Each row comes from the steps of one walk. Every step used is in the known rows, and no mark comes twice. Write the walk behind each row, first mark first.
Known rows
C V: [+1.26 +0.38 +1.30 -2.01 -1.76 +1.24 -1.44 +0.38 +0.85 -0.66 +0.80 +1.60 +1.50 -0.05 -1.33 -1.77 +0.53 -0.63 +0.01 +0.29 +0.72 +0.73]
B M V C: [+0.22 +1.07 +0.55 -2.02 -0.44 +0.87 -0.31 -0.09 +3.69 -1.46 -0.67 +0.46 +3.06 -0.01 -2.08 -1.17 -1.31 -0.73 -0.02 +1.81 +3.07 -0.90]
B C V M L: [-1.14 +2.15 +2.33 -2.44 -3.43 -1.18 -0.11 +0.08 +2.46 -1.35 -0.31 +2.61 +3.38 +3.56 -2.63 -1.65 +1.65 -4.57 -1.03 -2.34 +2.82 +0.59]
S V C X M L: [-1.29 +4.51 +0.26 -3.93 -4.13 +0.26 -0.71 -0.13 +2.98 -2.64 -1.55 +2.41 +2.68 +0.99 -3.54 -2.34 +3.38 -2.50 -0.64 -0.12 +2.58 +0.02]
X M L C: [-1.20 +2.30 +1.64 -4.54 -3.28 +0.73 -1.49 +0.54 +0.76 -0.47 -1.83 +0.95 +2.65 +3.20 -3.21 -0.92 -0.14 -3.35 +0.58 +1.62 +2.26 -0.58]
C V M L: [-0.59 +1.45 +2.57 -3.55 -3.56 -0.59 -0.57 -0.45 +1.27 -1.27 -0.51 +2.56 +3.57 +3.91 -1.75 -2.34 +1.87 -3.74 -0.71 -2.20 +1.79 +0.98]
V C: [-1.11 +1.67 +0.58 +1.63 +0.77 +0.49 -1.10 -1.02 +1.67 +0.75 -0.62 +1.13 +1.64 +1.00 -2.70 -0.65 -1.50 +0.89 +1.04 +0.16 +0.09 -1.01]
M V C: [+0.26 +2.18 +1.55 -0.28 +0.42 +0.88 -0.67 -0.53 +1.63 -1.03 -0.72 +0.40 +1.99 -0.25 -3.41 -1.01 -0.78 +0.54 +0.73 +2.10 +1.69 -1.34]
S F: [-0.50 -1.02 +0.90 -1.91 -0.62 +0.53 +0.14 +1.06 +1.82 -0.12 +0.03 -0.06 +2.08 +0.80 -1.32 +0.55 +1.36 +1.61 -0.12 +0.78 -0.32 -0.03]
L C X M: [-0.68 +3.50 -0.24 -0.78 -3.18 +0.95 -1.92 +2.68 +1.80 -1.23 -1.62 +1.77 +2.29 +1.61 -2.18 -1.16 -0.39 -1.72 +0.68 +3.25 +2.00 -0.15]
C B M L: [+0.41 +0.89 -1.23 -6.60 -3.41 -0.85 -0.72 +0.24 +3.42 -1.54 +0.43 +0.50 +4.00 +3.08 -1.91 -1.29 +1.39 -5.05 +0.52 -1.87 +3.79 +2.51]
V C X M L: [-1.37 +4.47 +0.44 -1.83 -3.41 -0.38 -1.69 -0.27 +2.55 -1.93 -2.01 +2.79 +3.49 +3.04 -4.19 -2.94 +1.98 -3.64 -0.15 +0.14 +2.55 -0.29]
M L C B: [-0.01 +2.88 -0.51 -4.74 -2.72 -0.39 -1.75 +0.64 +1.05 -0.67 -0.19 -1.23 +1.68 +2.32 -3.74 +0.19 +0.48 -3.18 +2.33 +0.14 +1.87 +1.11]
X M L: [-0.54 +1.66 +1.76 -4.76 -2.63 +0.02 -1.04 -0.17 +1.03 -1.28 -1.20 +2.33 +3.88 +3.69 -2.66 -2.33 +1.23 -4.09 -0.08 -0.20 +2.49 +0.79]
X M V: [+1.23 +1.40 +2.18 -4.20 -0.99 +1.07 -0.62 +1.30 +1.00 -2.63 -1.00 +1.03 +3.51 +0.94 -1.43 -1.80 -0.30 -2.12 +0.29 +3.28 +3.06 +0.42]
S V C X M: [-1.19 +3.83 -0.54 -1.01 -2.34 +0.86 -0.92 +0.69 +3.18 -2.31 -1.46 +2.17 +2.02 -0.36 -1.96 -1.66 +1.11 -0.35 +0.03 +1.23 +1.39 -0.11]
S L C X: [-0.03 +4.58 -1.78 -0.28 -3.56 +1.92 -0.12 +2.87 +1.98 +0.73 -0.25 +1.99 -0.21 +0.08 -0.63 +0.07 +1.83 -0.20 -0.70 +2.51 +1.27 +0.16]
M L C: [-0.66 +2.06 +1.58 -3.06 -2.88 +0.72 -1.21 +0.64 +0.48 +0.73 -0.55 +0.52 +1.62 +1.98 -3.79 -0.03 +0.50 -1.66 +0.53 +1.00 +2.05 -0.82]
S L C B M X: [+0.46 +1.94 -3.42 -5.60 -4.34 +0.74 +1.03 +1.74 +3.74 -0.82 -0.54 -0.39 +1.12 +1.84 +0.56 +0.03 +0.19 -4.18 -0.44 +2.12 +5.17 +1.79]
C X M L: [-0.39 +3.64 +0.69 -3.26 -4.07 -0.21 -1.42 +0.99 +1.87 -2.03 -1.14 +3.12 +3.73 +3.14 -3.19 -2.78 +2.79 -4.07 -0.48 +0.33 +3.22 +0.86]
B M V C X: [+0.38 +3.29 -0.78 -0.23 -2.37 +0.58 -0.78 +1.51 +4.44 -2.25 -0.52 +1.60 +2.88 -0.72 -2.83 -1.70 +0.68 -0.70 -0.53 +2.32 +3.81 -0.70]
S L: [+0.45 +1.80 -0.63 -2.08 -1.20 +1.82 +1.17 +0.75 +1.19 +1.30 +0.29 +2.37 +0.62 +1.06 +1.30 -0.39 +1.11 -0.69 -1.07 +0.29 +0.35 +1.53]

Which walk is each row?
[-0.98 +1.18 +1.87 -1.10 -2.64 +0.52 -0.93 +1.11 +1.17 -0.44 -0.92 +1.22 +2.15 +2.41 -0.51 -0.63 -1.29 -1.25 +0.36 +0.46 +0.51 -0.02] => L C V M
[-0.16 +1.12 +1.69 -1.15 -3.11 -0.39 +0.32 +0.61 +1.46 -1.47 -0.66 +2.20 +2.52 +2.88 -0.77 -1.94 +0.35 -2.55 -0.88 +0.75 +3.95 +0.57] => C V M X
[-0.94 +1.11 +1.25 +0.22 -1.91 -0.89 +0.84 +0.86 +1.34 -0.49 -0.80 +2.09 +2.93 +3.86 -0.86 -0.88 -0.41 -2.09 -0.35 +0.78 +4.44 +0.36] => V M X
[-1.81 +2.18 +1.82 -4.39 -3.59 +0.32 +0.50 +0.74 +1.39 -0.34 -0.88 +0.75 +1.94 +2.26 -1.93 +0.56 +1.35 -1.41 -0.08 -0.40 +2.06 -0.21] => S V M L C
[+2.13 +0.52 -0.93 -6.03 -1.88 +0.21 -0.34 +1.75 +3.35 -2.89 +0.58 -0.78 +3.67 +0.35 -0.83 -0.83 -0.23 -2.98 +0.89 +1.54 +4.30 +2.09] => C B M V
[+1.32 +3.29 +1.11 -2.83 -2.54 +0.88 -1.07 +2.57 +1.84 -3.42 -0.97 +1.84 +3.45 +0.33 -2.12 -2.30 +1.19 -2.16 -0.08 +3.75 +3.80 +0.41] => C X M V
[-0.95 +2.91 -0.11 -6.11 -3.58 -0.71 -0.17 +0.67 +1.87 -1.61 -0.51 -1.14 +1.90 +2.22 -1.95 +0.79 +1.29 -2.85 +1.58 -1.14 +1.72 +1.64] => S V M L C B
[-0.97 +1.29 +1.76 +0.30 -1.77 -0.66 -0.10 +1.12 +2.68 -0.96 -0.01 +2.24 +2.67 +2.30 -0.84 -0.82 -0.75 -2.43 -0.44 -1.13 +1.61 +0.67] => B C V M
[+0.36 +1.78 +1.96 -4.42 -4.01 +1.35 -1.83 +0.25 +0.64 -0.57 -0.09 +0.76 +1.17 +0.81 -3.46 -1.32 +1.41 -2.15 -0.04 +0.80 +1.53 -0.53] => M L C V
[+0.82 +3.92 +0.85 -1.74 -2.47 +0.31 -0.70 +3.03 +3.08 -3.40 -0.70 +1.88 +3.22 -0.04 -2.90 -1.62 +0.94 -2.96 -0.42 +3.56 +4.79 +0.02] => B C X M V
[-0.12 +2.06 +2.06 -5.78 -4.54 +1.38 -2.16 +0.32 +0.81 -1.65 -1.33 +1.04 +2.00 +1.77 -2.99 -2.14 +0.70 -3.69 +0.00 +1.30 +1.60 -0.28] => X M L C V
[-0.75 +0.91 +0.42 -4.81 -3.79 +0.73 -0.76 +1.11 +2.59 +0.20 -0.49 +0.70 +2.75 +2.45 -2.46 -0.20 +0.08 -2.89 -0.27 +0.53 +3.46 -0.33] => B M L C
[-0.41 +4.33 +0.11 -1.24 -4.33 +0.45 -1.52 +2.20 +1.60 -0.23 -0.33 +1.64 +1.46 +1.28 -4.25 -0.71 +2.34 -1.52 +0.01 +1.49 +2.95 -0.67] => M L C X
[+0.77 -0.03 -2.35 -4.15 -1.79 -0.33 -0.79 +1.30 +3.64 -1.10 +0.71 -0.06 +3.40 +1.79 +0.03 -0.46 -0.98 -2.99 +1.25 -0.64 +2.73 +2.75] => C B M
[-0.37 +2.49 -1.30 -0.41 +0.41 -0.64 -1.83 -0.80 +2.05 -0.55 -0.25 -0.81 +1.63 +1.35 -2.84 -0.39 -1.24 -0.87 +2.80 -0.48 +0.07 +0.97] => V C B
[+0.16 +0.51 -2.31 -4.45 -2.50 +0.23 -1.20 +1.72 +3.51 -0.63 +0.10 -1.14 +2.57 +1.67 -0.57 +0.49 -1.87 -2.71 +1.68 +0.81 +2.58 +1.65] => L C B M
[-0.11 +2.96 -0.11 -0.53 -2.44 +0.41 -1.48 +2.06 +1.87 -1.73 -0.99 +2.86 +3.15 +1.95 -1.48 -2.17 +0.54 -2.01 +0.16 +1.76 +2.18 +0.93] => C X M
[+0.38 +0.98 -2.35 -4.35 -3.76 -0.12 -0.34 +1.76 +3.39 -1.32 -0.38 -0.90 +2.14 +1.87 -1.45 +0.00 -1.02 -3.60 +0.73 +2.33 +5.69 +1.07] => L C B M X
[+0.96 +4.72 -0.03 -4.31 -3.91 +2.19 -0.13 +2.90 +1.99 -2.59 -1.67 +1.42 +1.60 +0.17 -0.58 -1.33 +1.44 -2.43 -0.89 +4.93 +3.07 +0.20] => S L C X M V
[+0.24 +2.16 -1.15 -2.50 -1.27 +0.18 -1.85 +1.35 +1.01 -0.19 +0.08 -1.60 +1.10 +1.25 -2.23 +0.87 -1.36 -1.28 +2.79 +1.26 +0.82 +1.09] => L C B
[-1.49 +4.38 +0.49 -0.33 -4.49 -0.46 -0.98 +2.14 +2.02 -0.56 -1.06 +2.15 +2.54 +3.08 -3.17 -0.67 +1.77 -2.27 -0.19 +0.45 +2.83 -0.40] => V M L C X
[-0.60 +1.71 +1.44 -0.08 -3.10 -0.95 +0.53 +1.19 +2.62 -1.56 -0.40 +2.25 +2.27 +2.62 -1.64 -1.21 +0.08 -3.31 -1.04 +0.52 +4.85 +0.17] => B C V M X
[-1.87 +2.17 +2.10 -2.27 -2.95 -0.31 -0.51 +0.60 +0.92 +0.40 -1.35 +1.13 +2.73 +4.20 -2.56 +0.00 -0.15 -2.49 +0.43 -0.17 +1.95 -0.55] => V M L C
